Known rows, with every step that occurs:
sofon > mifet > dilut > zolonup > vulez > rifu: -18, 6, 10, -1, 10, 30, -16, 5, -4, -7, -49, -13, 4, -11, -1, 3, 2, -5, 0, 9, -2, 18, -11, 6
vulez > zolonup: -13, 5, 2, 1, 9, 20, -4, 5, 2, -4, -9, -6, -13, -10, -1, 2, 4, -8, 5, 2, -1, 6, -13, 1
rigi > rifu > dilut > mifet > sofon: -5, 5, -6, -8, 3, 23, 14, 5, 1, -2, -1, 9, -6, -9, -1, -1, 6, 0, 10, 14, -15, 8, -11, 0
vulez > mifet > dilut > rifu > rigi > funi: -14, 8, -15, -10, 7, 29, -7, 19, 1, -2, -32, -2, -17, -8, -2, 0, 0, 11, 17, 6, -8, 16, -14, -5
zolonup > dilut: -9, 5, -2, -4, 6, 12, 18, 5, 2, -7, 5, -5, 1, -7, -5, 4, 7, -3, 8, 10, -4, 6, -11, -9
dilut > rifu > vulez > mifet: -18, 9, -4, 3, 7, 22, -6, 17, -3, -6, -25, -3, -11, -7, -2, -2, 1, 2, 8, 4, 1, 12, -17, -5
sofon > mifet > dilut > rifu > vulez > zolonup: -12, 5, 3, 0, 8, 23, -7, 6, -3, -7, -42, -13, 1, -9, -1, 6, -6, -6, 6, 10, -6, 18, -16, 4
rigi > rifu > vulez > zolonup: -15, 7, 2, -7, 11, 27, -6, 6, -2, -9, -10, 2, -20, -7, 3, 2, 3, -9, 0, 9, -4, 11, -17, 6
rifu > dilut: -6, 2, 0, -1, 4, 13, 10, 2, 1, -4, 4, 1, -8, -8, -2, 4, 9, -2, 6, 7, -5, 8, -10, -13
rigi > funi: -13, 3, -11, -9, 6, 16, 5, 11, 0, -2, -3, 0, -2, -5, -2, 1, 8, 1, 10, 4, -5, 8, -8, -6
vulez > rifu > dilut > mifet: -10, 0, -2, 2, 8, 30, 7, 10, -1, -3, -7, -7, -14, -11, -3, -1, 5, 1, 8, 7, -6, 10, -14, -1
dilut > mifet > sofon: -9, 5, -8, 1, 1, 21, 7, 2, 3, 1, -7, -2, 11, -8, -4, -4, 2, -5, 14, 6, -6, 6, -8, -1
vulez > zolonup > dilut > rifu: -13, 2, 0, -3, 13, 22, 10, 11, 0, -8, -6, -16, -17, -12, -3, 6, 3, -1, 7, 8, -6, 6, -20, 4
zolonup > vulez > mifet > dilut: -15, 16, 0, 1, 6, 27, -14, 13, 3, -4, -33, 4, -8, -10, -4, 1, 3, -3, 8, 11, 7, 15, -16, -11
mifet > dilut > zolonup > vulez > rifu > rigi: -19, 3, 6, -4, 10, 41, -21, -1, -2, -4, -31, -13, -19, -9, 1, 3, 3, -3, 2, 9, 1, 16, -15, 2
rifu > rigi: -14, 5, -4, -5, 2, 20, 5, 0, 2, -2, -2, -7, -8, -3, -2, 1, 6, -2, 10, 4, -3, 9, -8, -7
sofon > mifet > dilut > rifu: -10, 4, 0, -1, 3, 17, 9, 7, -1, -5, -35, -14, 15, -10, -4, 0, -3, 3, 11, 6, -12, 16, -9, 3
sofon > mifet: -12, 9, -1, -2, 2, 9, 10, 7, 0, -6, -19, -7, 15, -5, -4, 2, 5, -4, 7, 4, -7, 11, -4, -3
rifu > dilut > zolonup > vulez > mifet: -16, 11, 5, -1, 11, 19, -17, 12, -2, -5, -24, 6, -21, -8, -2, 6, 11, -4, 4, 10, 3, 11, -17, -15
rifu > dilut > zolonup > vulez: -14, 2, 7, -3, 11, 19, -7, 1, -3, -4, -9, -1, -14, -7, -1, 8, 12, -6, 2, 11, 0, 9, -15, -12
vulez > zolonup > dilut: -10, 6, 1, -4, 11, 16, 7, 7, 3, -7, 0, -6, -13, -10, -3, 7, 6, -8, 6, 10, -2, 6, -15, -3
vulez > rifu: -15, 2, 0, 3, 7, 27, 1, 7, -2, -6, -10, -9, -10, -11, -1, -3, 4, -1, 2, -1, -1, 8, -11, 4
vulez > zolonup > dilut > rifu > rigi: -15, 3, -3, -8, 11, 27, 8, 7, 1, -7, -5, -18, -27, -8, -2, 9, 4, 0, 9, 9, -6, 8, -19, 2
rifu > vulez > mifet > sofon: -11, 14, -6, 3, 1, 16, -12, 8, 1, -4, -21, 13, -1, -7, -1, -1, 2, -8, 6, 7, 3, 10, -11, -11
rigi > rifu > dilut > zolonup > vulez: -15, 4, 7, -11, 12, 25, -2, 4, -5, -7, -10, 4, -21, -7, 2, 6, 13, -2, -1, 15, -7, 11, -16, -3
vulez > mifet > dilut > rifu: -12, 7, -3, 4, 6, 24, -5, 14, 1, -4, -34, -4, -5, -13, -4, -6, -2, 6, 13, 3, -5, 12, -15, -2
vulez > mifet: -14, 12, -4, 3, 5, 15, -4, 15, 2, -4, -17, 4, -6, -8, -4, -4, 5, -1, 9, 1, 0, 8, -11, -8

Rows:
-8, 4, 0, -9, 6, 18, 14, 6, -1, -7, 3, 7, -15, -8, 0, 1, 10, 1, 3, 10, -12, 9, -12, -4 => rigi > rifu > dilut
-12, 1, -3, -3, 8, 17, 20, 9, 0, -7, 0, -14, -3, -9, -5, 3, 5, 4, 9, 8, -7, 7, -15, -2 => zolonup > dilut > rifu
-19, 13, -5, -3, 6, 38, -12, 14, 1, -3, -38, -7, -22, -8, -3, 2, 1, 5, 11, 10, 3, 17, -19, -6 => zolonup > vulez > mifet > dilut > rifu > rigi
-12, 5, -3, -6, 1, 22, 8, 4, 0, -4, -34, -17, 6, -6, -3, 3, -3, 5, 13, 7, -13, 17, -8, 1 => sofon > mifet > dilut > rifu > rigi
-23, 8, -1, -5, 7, 41, -6, 6, -2, -4, -15, -13, -27, -7, 0, 5, 7, -2, 1, 6, 7, 13, -14, 0 => zolonup > vulez > rifu > rigi
-10, 12, -7, -1, 6, 18, 1, 14, -1, -7, -18, 3, -6, -9, -3, 4, 1, -1, 7, 13, -2, 10, -17, -8 => zolonup > dilut > rifu > vulez > mifet > sofon
-20, 4, 6, -2, 10, 22, -10, 2, -2, -4, -15, -8, -5, -6, -1, 3, 9, -7, 4, 7, 2, 8, -13, -4 => dilut > zolonup > vulez
-7, 8, -5, -2, 8, 22, 1, 4, 2, -4, -5, -1, -3, -8, -3, 8, 0, -14, 9, 18, -3, 9, -17, -3 => rifu > vulez > zolonup > dilut > mifet > sofon
-6, 6, -8, -4, 3, 16, 18, 4, 4, -2, 1, -3, 11, -8, -6, 2, 4, -5, 14, 14, -7, 5, -10, -5 => zolonup > dilut > mifet > sofon
-12, 6, -3, -3, 11, 23, 4, 8, 1, -6, -4, -8, -8, -6, -4, 7, 2, -12, 11, 17, -1, 10, -19, -4 => rifu > vulez > zolonup > dilut > mifet
-11, -1, 0, 2, 5, 25, 0, 2, -2, -4, -20, -9, 2, -9, -1, -1, -3, 1, 9, 9, -4, 15, -16, -3 => mifet > dilut > rifu > vulez
-10, 0, 6, -9, 9, 16, 4, 2, -4, -7, -4, 5, -13, -8, 2, 0, 10, 0, 3, 9, -16, 8, -12, -1 => rigi > rifu > dilut > zolonup
-15, 8, 8, -4, 7, 19, -10, 2, -1, -5, -42, -8, 15, -7, -3, 5, 3, -7, 5, 12, -3, 16, -9, -3 => sofon > mifet > dilut > zolonup > vulez
-13, 5, -12, -14, 3, 23, 7, 12, -1, -3, -33, -13, 3, -4, -3, 5, 0, 9, 15, 8, -15, 19, -8, -1 => sofon > mifet > dilut > rifu > rigi > funi
-9, 12, -2, 3, 4, 19, -13, 9, 2, -5, -29, 8, 0, -7, -2, -2, -1, -5, 9, 9, 2, 16, -14, -13 => rifu > vulez > mifet > dilut
-17, 1, -15, -13, 7, 27, 7, 12, -2, -1, -8, -12, -17, -4, -1, 3, 5, 9, 13, 3, -9, 10, -12, -1 => dilut > rifu > rigi > funi
-11, 4, 0, -1, 3, 18, 3, 5, -3, -7, -36, -12, 14, -7, -2, 3, -4, -1, 9, 10, -8, 19, -11, -1 => sofon > mifet > dilut > rifu > vulez
-12, 0, 3, 3, 10, 29, -11, 3, -1, -5, -25, -11, -12, -12, 0, 2, -5, -5, 6, 8, -2, 14, -20, 3 => mifet > dilut > rifu > vulez > zolonup
-11, 13, 4, -1, 8, 19, -19, 8, -1, -3, -25, 13, -16, -10, -1, 7, 10, -7, 2, 11, 2, 9, -14, -14 => rifu > dilut > zolonup > vulez > mifet > sofon
-20, 17, -2, 1, 7, 24, -11, 17, 1, -5, -24, 3, -14, -7, -3, 1, 8, -4, 6, 7, 9, 11, -15, -10 => zolonup > vulez > mifet
-16, 5, -1, 0, 10, 38, 0, 12, -2, -3, -13, -8, -23, -11, -3, 5, 8, -2, 5, 12, 3, 13, -18, -3 => zolonup > vulez > rifu > dilut > mifet
-12, 7, -3, 0, 7, 38, -2, 7, -1, -1, -14, -2, -17, -13, -1, 5, 7, -4, 3, 13, 2, 11, -16, -2 => zolonup > vulez > rifu > dilut > mifet > sofon
-23, 2, 7, 1, 13, 34, -16, 6, -6, -6, -23, -12, -16, -10, 0, 1, 7, -5, -2, 4, 4, 9, -15, 5 => dilut > zolonup > vulez > rifu
-24, 4, 4, -4, 11, 38, -17, 2, -4, -5, -22, -15, -26, -6, 1, 4, 8, -3, 0, 5, 3, 11, -14, 3 => dilut > zolonup > vulez > rifu > rigi
-17, 3, -3, -2, 5, 32, 0, 3, -1, -4, -9, -12, -19, -7, 0, -1, 5, 1, 4, 0, -2, 11, -10, 1 => vulez > rifu > rigi
-7, 7, 1, -1, 1, 12, 6, 4, 2, -5, -29, -6, 20, -8, -4, 1, 0, -3, 9, 8, -8, 15, -5, -5 => sofon > mifet > dilut
-12, 2, -3, -4, 8, 18, 14, 7, -3, -8, -2, -12, -4, -6, -3, 6, 3, 0, 6, 13, -3, 11, -18, -6 => zolonup > dilut > rifu > vulez
-14, 5, -13, -14, 4, 22, 4, 8, 1, -1, -2, -3, -11, -2, -1, 4, 8, 2, 12, 5, -6, 10, -8, -8 => rifu > rigi > funi
-15, 11, -5, -1, 9, 18, 4, 19, -2, -9, -17, -3, -10, -7, -4, 4, 2, 2, 9, 11, -1, 12, -20, -9 => zolonup > dilut > rifu > vulez > mifet
-10, -1, -1, 1, 5, 24, 5, 4, 0, -3, -18, -12, 2, -12, -3, -3, -1, 5, 11, 4, -8, 12, -13, 1 => mifet > dilut > rifu
